Known rows, with every step that occurs
gumeka, bimogot, vogat, tirin, lufi: [ 13.8  -7.2  -9.9  35.3 -21.6 -33.0  11.0 -41.8  20.9 -10.0  -3.3 -23.4
  -1.3  -6.3   3.4 -34.7 -13.7  -2.3 -33.3 -22.5   0.8 -29.2  21.5  -3.3
   8.1]
gumeka, bimogot, vogat, tirin: [  7.5   2.5   1.8  12.1 -25.9 -20.6  -8.5 -44.9   0.1  -8.2  -3.4 -15.0
 -13.4 -22.1   3.6 -19.9   0.4 -10.0 -22.2 -14.6   1.1 -21.3  23.7  -7.3
  19.1]
lufi, vogat, tirin, kudonuf: [ 32.4  23.4 -38.9  25.8  -6.5 -28.2 -12.8  13.6   2.8  15.1  -7.3 -14.9
 -32.1   6.1  35.6 -14.4  -2.2  15.3 -19.5  23.8  -2.5  -2.5  -7.2  21.3
  -0.8]
bimogot, kudonuf: [ -2.9  -4.5   6.2   2.6   2.8   3.8   1.9  -5.9 -11.6 -11.1 -13.7  -8.2
  21.3 -19.5  17.9   1.1   8.2  11.7  -0.5   2.6   4.4  -1.7  -3.5   4.5
  -6.1]
kudonuf, bimogot, vogat, tirin: [ 22.9  12.3 -29.0  22.2 -10.4 -16.6   2.2 -42.8   9.4 -26.8 -19.7   0.6
 -14.8 -11.2   5.2 -18.4   7.3   0.8 -30.3 -25.3  -1.3  -7.4   7.6  -2.9
  21.8]
vogat, tirin, lufi: [ 22.2   2.6 -22.1  28.2   5.9 -23.7   4.2  -3.0  18.6   7.3   8.4  -7.0
  11.2  22.5   8.1 -18.9  -4.8   3.4 -11.2  -9.4  -4.8  -3.9  11.8  23.4
   1.4]
tirin, vogat: [ -2.5 -14.2   0.0  13.3  -3.4 -13.2  -1.1  13.3  30.7  -3.3 -20.1  -5.5
 -12.6   7.0 -10.9  10.4 -13.2  17.3  -9.6 -10.8 -10.2  -4.4  -4.1  -9.5
   1.3]
gumeka, bimogot: [-21.1 -10.2   9.0   4.2 -18.8   1.6  -0.2 -18.4 -13.5  -2.3   4.8  -5.1
   2.0 -18.7   0.1 -16.0   0.1   3.1  -1.3   2.4   9.9 -23.1   7.8 -13.3
   6.3]
tirin, vogat, bimogot, kudonuf: [  4.8 -23.5  33.9  30.1  -4.6 -20.4  -3.8 -13.8  -0.2  -2.3 -20.3 -17.2
  -9.0  -5.4  20.6  19.5  -2.3  21.1 -12.4  -6.2  19.1  -3.5   0.1   1.0
  -7.7]
bimogot, kudonuf, tirin, vogat: [-11.1 -19.8 -12.0  20.8   0.1 -20.1  10.8   9.0  10.4 -36.5 -48.1  -1.6
   3.6 -14.0   7.8  33.0  -8.7  41.2   1.8  -7.4  -8.2 -10.9 -28.2  -6.5
   8.5]
bimogot, kudonuf, tirin, vogat, lufi: [  4.1  -9.2 -26.4  26.4  13.4 -12.5  12.2   6.2   3.2 -38.1 -51.6  -3.5
  -3.7  -5.2  13.7  23.8 -24.7  41.3  -1.8  -7.8 -19.9 -11.3 -13.3  -5.2
  -0.4]
vogat, bimogot, kudonuf, tirin, lufi, gilid: [  8.6 -35.2   0.4  46.9 -17.1 -36.2  23.4  -7.3 -30.5 -18.1  -5.8 -18.5
   0.0  -6.3  21.2   5.8   0.3  33.9 -16.0  13.4  20.7 -25.8 -10.6  21.9
   2.0]
gumeka, bimogot, kudonuf, tirin, lufi, vogat: [-15.9 -26.8 -30.0  27.6 -37.4 -19.3  29.4   4.1  11.0 -31.6 -27.6 -18.7
   6.9 -28.7  24.5 -13.5  -7.6  49.5 -10.8   0.4   1.1 -32.4 -29.6  -7.6
   0.1]
bimogot, vogat, lufi: [ 30.4  11.4 -11.1   8.1   3.6  -3.8   9.1 -23.6  12.0 -17.2 -19.0 -12.8
 -23.5  -2.9   3.8  -9.8 -25.1 -11.1 -22.1 -15.8 -18.6  -5.4  16.2 -13.0
  -4.9]
lufi, tirin: [ -1.2 -23.8 -23.7  20.3 -15.1 -20.6   0.3  14.5  -3.5   0.8 -12.3  -4.3
 -16.0  -7.9   4.9   4.4   0.1  -0.4 -16.8  14.8  -8.0 -13.2  -9.3  14.2
  10.1]
lufi, tirin, vogat: [ -3.9 -37.4 -22.2  33.9 -19.6 -31.7   0.9  27.0  26.4  -1.0 -32.0  -9.7
 -29.9  -2.0  -5.1  14.6 -11.0  16.1 -23.5   3.9 -17.1 -18.1 -14.2   5.0
   9.7]
gumeka, bimogot, vogat, lufi, gilid: [ 10.5 -15.4  -5.0  15.6 -36.2  -7.2   5.1 -28.0 -14.1 -15.4  -8.5 -25.9
 -31.1 -32.8  -4.8 -30.9 -13.4   7.4 -41.7   3.0  -7.0 -41.2  28.6 -18.8
   8.1]
kudonuf, tirin: [ -5.9   0.5 -19.4   5.2  -0.4 -10.4  10.7   1.8  -9.2 -20.9 -13.7  11.4
  -5.3  -1.2   1.8  22.1  -6.5  11.1  12.7   1.6  -4.1  -5.0 -18.2  -1.5
  12.9]
kudonuf, bimogot: [ -6.1   0.1 -21.0  14.1  -3.2   9.0  10.0 -13.9  -7.6 -19.0  -9.5   8.9
   0.2  -6.2   0.4 -14.9   4.5  16.3  -7.1  -7.9   6.5  -6.2  -7.8  -9.0
   9.0]
kudonuf, bimogot, gumeka: [ -5.3   1.9 -30.1  32.5  -2.8   9.7  -2.1 -11.2   4.5 -20.9 -17.1   4.7
  11.4 -27.2   2.8 -17.4   1.4  -0.3 -20.8 -12.7  -2.3  -8.9 -18.4 -18.6
   4.1]
vogat, tirin: [ 16.3  12.6 -11.7   4.5   2.6 -11.5 -18.5  -8.2  -2.9   7.4   5.3   2.6
   0.6   6.1   9.6  -3.5   9.3  -1.2  -2.8  -3.2  -1.9   5.4  12.8  19.1
   9.2]
vogat, lufi: [ 17.8  11.4 -14.4   6.4  15.9   6.7   1.5  -4.1  -5.8  -2.4  -4.6  -1.9
  -8.1   8.2   8.2  -8.9 -16.9   2.0  -4.5  -2.2 -12.3  -2.5  14.6   0.3
  -6.3]
bimogot, kudonuf, tirin: [ -9.6  -5.2 -12.6   8.1   4.1  -6.8  12.9  -3.7 -18.4 -33.3 -28.3   2.2
  17.3 -22.2  20.2  21.8   3.6  23.2  12.5   3.9   1.2  -6.5 -22.6   2.9
   7.4]
vogat, bimogot: [ 11.4  -4.9  26.1  17.3  -4.6 -12.4  -4.7 -21.5 -18.1  12.5  12.8  -3.8
 -15.3   8.9  10.7   7.4  -0.6  -8.7  -3.6   1.7  22.4   3.5   8.5   5.5
  -1.5]

Rows
[ 24.6 -19.8   7.7  31.9 -23.5 -22.4  16.0  -1.6  13.3   4.7  -5.2 -27.1
  -6.8  -2.5  38.8 -11.8   0.5  26.8 -25.9  -2.2  18.9  -2.8 -12.3  14.2
 -22.3] => tirin, lufi, vogat, bimogot, kudonuf
[-32.4 -15.2  -3.9  12.0 -14.3  -6.1  12.6 -22.6 -32.3 -34.1 -22.8  -2.3
  18.4 -38.2  18.6   7.2   1.3  27.1   9.9   6.5  11.2 -28.5 -14.1 -12.1
  16.1] => gumeka, bimogot, kudonuf, tirin
[-24.8 -13.9  14.5   7.7 -14.3   4.3   0.0 -23.3 -24.3 -12.8  -9.0 -15.8
  23.6 -38.6  18.1 -15.6   8.6  15.6  -1.5   3.7  13.7 -23.6   6.1 -10.8
   2.7] => gumeka, bimogot, kudonuf
[ -8.9 -16.8 -18.8  19.1  -2.7 -22.7   9.0  14.3  21.5 -25.4 -33.6   7.6
 -18.7   7.6 -12.0  31.7 -18.3  30.1   2.4  -8.2 -13.5  -9.7 -24.4 -11.5
  12.2] => kudonuf, tirin, vogat
[ 12.4  -3.2  19.3  34.7  -1.7  -9.1 -17.3 -16.8  -6.8  12.3   6.1  -9.5
  -6.7 -12.5  13.1   2.4  -1.8 -24.0 -15.2  -2.3  14.0   1.5  -2.5  -3.3
  -7.2] => vogat, bimogot, gumeka
[ 21.4  25.8 -25.5  32.8  20.3 -23.3 -10.6  -7.3 -18.7  12.1  -0.7  -9.3
  -7.4  14.6  28.4 -10.8  -7.2  -0.9  -8.2  20.7   4.8  -5.7   9.8  22.6
   5.4] => vogat, tirin, kudonuf
[ 35.7   0.9 -49.4  56.3   3.4 -35.9  17.9  -8.7  -8.0 -12.1 -39.1 -29.7
 -49.1  -5.0  27.9 -10.1 -43.9 -10.5 -42.1  21.6 -18.3 -29.8   1.8   5.4
   1.8] => bimogot, vogat, lufi, tirin, kudonuf
[  7.7 -24.5 -14.3  24.5 -15.3 -14.4  15.6  18.6   6.8   1.3  10.8 -19.4
   0.6   5.2 -10.5 -22.1  -2.8  19.3 -24.6  10.2  -1.5 -22.2   3.9  12.9
  -5.0] => tirin, lufi, gilid
[ 11.4 -11.8 -44.8  21.8 -22.2 -25.6  28.7  26.8  34.9 -18.4 -17.4  -3.5
 -18.5   9.5   7.3   0.5 -15.0  35.8  -8.9  -3.9 -13.7  -8.5 -34.8   1.0
  -3.4] => kudonuf, tirin, lufi, vogat
[ -0.7  -7.9 -69.7  81.3  -1.3 -21.5   6.5   2.8 -14.6 -16.7 -35.6 -13.2
 -14.2 -28.4  28.0 -20.4 -16.7  -2.2 -41.5  27.0  -2.9 -31.1 -32.9  -0.9
  10.3] => lufi, tirin, kudonuf, bimogot, gumeka
[-34.9 -31.5  -3.4  26.1 -17.5 -17.4  11.9  -8.6  -3.0 -37.9 -41.5  -8.1
   4.0 -29.7   6.6  16.6  -9.2  44.5   0.6  -4.1   1.3 -32.6 -19.1 -21.3
  14.8] => gumeka, bimogot, kudonuf, tirin, vogat
[ 29.1   8.8 -49.7  52.8  -3.9 -13.0  23.3 -22.0 -24.4 -29.7 -29.1 -25.1
 -42.7 -12.7  14.5 -34.6 -27.1  17.0 -53.1  16.7  -2.5 -36.2   8.5  -8.8
   6.4] => tirin, kudonuf, bimogot, vogat, lufi, gilid
[ 10.7 -18.8  20.4  48.8  -7.3 -22.8 -18.0  -2.4  21.9   6.6 -11.9 -14.7
 -18.7  -5.6   3.3  11.6 -13.9  -4.9 -25.1 -13.8   5.8  -3.3  -7.8 -13.4
  -8.3] => tirin, vogat, bimogot, gumeka
[ 29.8  13.4  -4.8   6.8  -8.9 -24.4 -10.2 -27.0  14.7  -6.4  -9.7  -9.1
 -14.7  -4.4   4.4  -4.2   2.6 -14.3 -22.4 -16.4  -7.4   1.1  14.5   6.9
  11.6] => bimogot, vogat, tirin
[ 36.3  26.0 -22.2  35.7   7.3 -37.1  -1.5 -27.3  -1.5  -4.8 -15.4 -22.6
 -24.5   3.1  23.6 -10.6 -15.6 -15.9 -26.5   7.7  -0.4 -10.5   9.9   9.6
   8.8] => bimogot, vogat, tirin, kudonuf
[ 16.1   2.8 -83.5  87.6  12.5 -15.6   7.3  -0.7 -22.1 -19.3 -39.7 -13.3
 -20.9 -19.7  36.0 -28.9 -33.2   0.8 -44.0  21.8 -15.7 -32.7 -17.4  -0.3
   4.3] => vogat, lufi, tirin, kudonuf, bimogot, gumeka
[ 13.8  -7.7 -40.6  60.6 -14.1 -35.1  18.2 -28.1 -23.1 -13.4 -32.7 -35.4
 -45.2 -21.3  28.1 -25.0 -44.2  -7.1 -45.7  23.2  -8.6 -50.9   9.7  -9.9
  10.9] => gumeka, bimogot, vogat, lufi, tirin, kudonuf
[  7.0   0.5 -17.7  17.4 -14.0  -4.4  20.0 -34.5  10.1 -34.6 -25.2  -3.4
 -15.8 -18.5  -3.3 -14.4  -2.4   1.8 -27.4 -21.9   0.6 -12.0  -7.9 -21.9
  11.3] => kudonuf, bimogot, vogat
[ 24.1  -6.2  12.4   7.5 -30.4 -15.1  -6.5  -0.8   4.0  15.3   4.6  -7.7
 -40.6   1.5  19.0   1.7   5.5   8.9 -15.8   4.9  13.7   6.4  -7.3   4.7
  -8.6] => lufi, vogat, bimogot
[ -2.3 -10.5 -61.4  64.2  -1.8 -24.5  19.5  -1.9 -26.2 -13.6 -28.9  -8.6
 -23.3  -6.6  26.9 -16.3 -13.4  13.1 -27.9  27.6   5.0 -30.6 -21.1   8.7
  17.2] => lufi, tirin, kudonuf, bimogot
[  9.1 -22.8 -26.1  31.8 -29.5 -21.7  11.4 -28.2  -5.3 -17.8 -28.4 -21.8
 -36.1 -29.0   7.9 -19.6 -26.1  -8.8 -39.5   1.1 -15.3 -42.2  15.2 -12.5
  14.3] => gumeka, bimogot, vogat, lufi, tirin
[  9.5 -21.6 -35.0  27.3  -9.7 -20.3   6.0  24.1   2.4 -23.4 -30.3  -2.0
 -37.5   4.4 -13.2  17.0 -21.5  44.6 -16.5   6.3 -24.7 -26.0  -4.0  -2.8
   9.8] => kudonuf, tirin, vogat, lufi, gilid
[ 17.0  28.1 -54.8  66.7  16.8 -13.1 -11.8 -17.5 -15.2 -11.2 -16.6  -7.6
   2.7 -12.9  32.4 -28.4  -6.3  -2.2 -28.0   7.4   2.4 -12.3  -9.1   3.2
   9.9] => vogat, tirin, kudonuf, bimogot, gumeka
[ 24.7 -12.9 -25.9  30.3 -13.2 -27.3  -0.6  11.5   5.2   9.5  15.6 -15.4
   1.0  12.1  -1.1 -26.9   7.2  18.6 -27.9   6.0  -4.0 -18.1  17.2  30.1
   4.7] => vogat, tirin, lufi, gilid
[  4.5 -25.5 -29.7  29.5  -6.3 -16.3   7.1  20.2  -8.3 -35.8 -44.9 -10.5
 -15.9 -16.9   7.0  17.5 -12.5  56.5 -17.6   8.9 -20.6 -26.2  -8.8   1.0
   4.4] => bimogot, kudonuf, tirin, vogat, lufi, gilid
[  3.7 -48.3  10.2  52.4 -19.4 -40.9  -1.0   0.4  -3.6  -1.3 -32.9 -21.3
 -24.5 -12.4  25.0  23.1  -3.1  19.7 -29.2   6.7  10.4 -16.4 -10.0  15.5
   4.0] => lufi, tirin, vogat, bimogot, kudonuf
[ 16.5 -12.2 -37.9  25.8  -1.3 -12.1   3.1  10.1 -10.3  -1.3 -17.1  -4.8
 -25.1   0.7  13.0  -3.4 -18.9  -0.1 -18.9  11.7 -18.7 -14.1   5.5  14.7
   3.2] => vogat, lufi, tirin
[ -0.8  13.3 -36.0  42.7  14.5  -3.6  16.9 -14.0 -24.2 -16.1 -15.4  -3.7
  -8.5   1.9  19.9 -21.0 -15.1  15.4 -12.5  14.1  14.8 -18.2 -12.7  -5.0
   6.4] => tirin, kudonuf, bimogot
[ 11.6 -10.7   2.2  15.9 -28.9 -23.9   5.7  -5.7 -15.3 -14.9 -23.3  -5.9
 -24.1 -19.8  36.6  24.0   9.0  30.8  -3.8   6.9  16.7   1.5 -29.6   8.1
  -0.5] => lufi, vogat, bimogot, kudonuf, tirin
[ 17.6  -2.6 -16.9   8.3  -5.1   2.7  -3.2  11.0 -18.7   0.8   2.7  -8.5
 -19.6  -2.8  -0.8 -13.1  -4.2  14.9 -20.0  14.0 -11.2 -17.1  21.6   8.4
  -2.8] => vogat, lufi, gilid
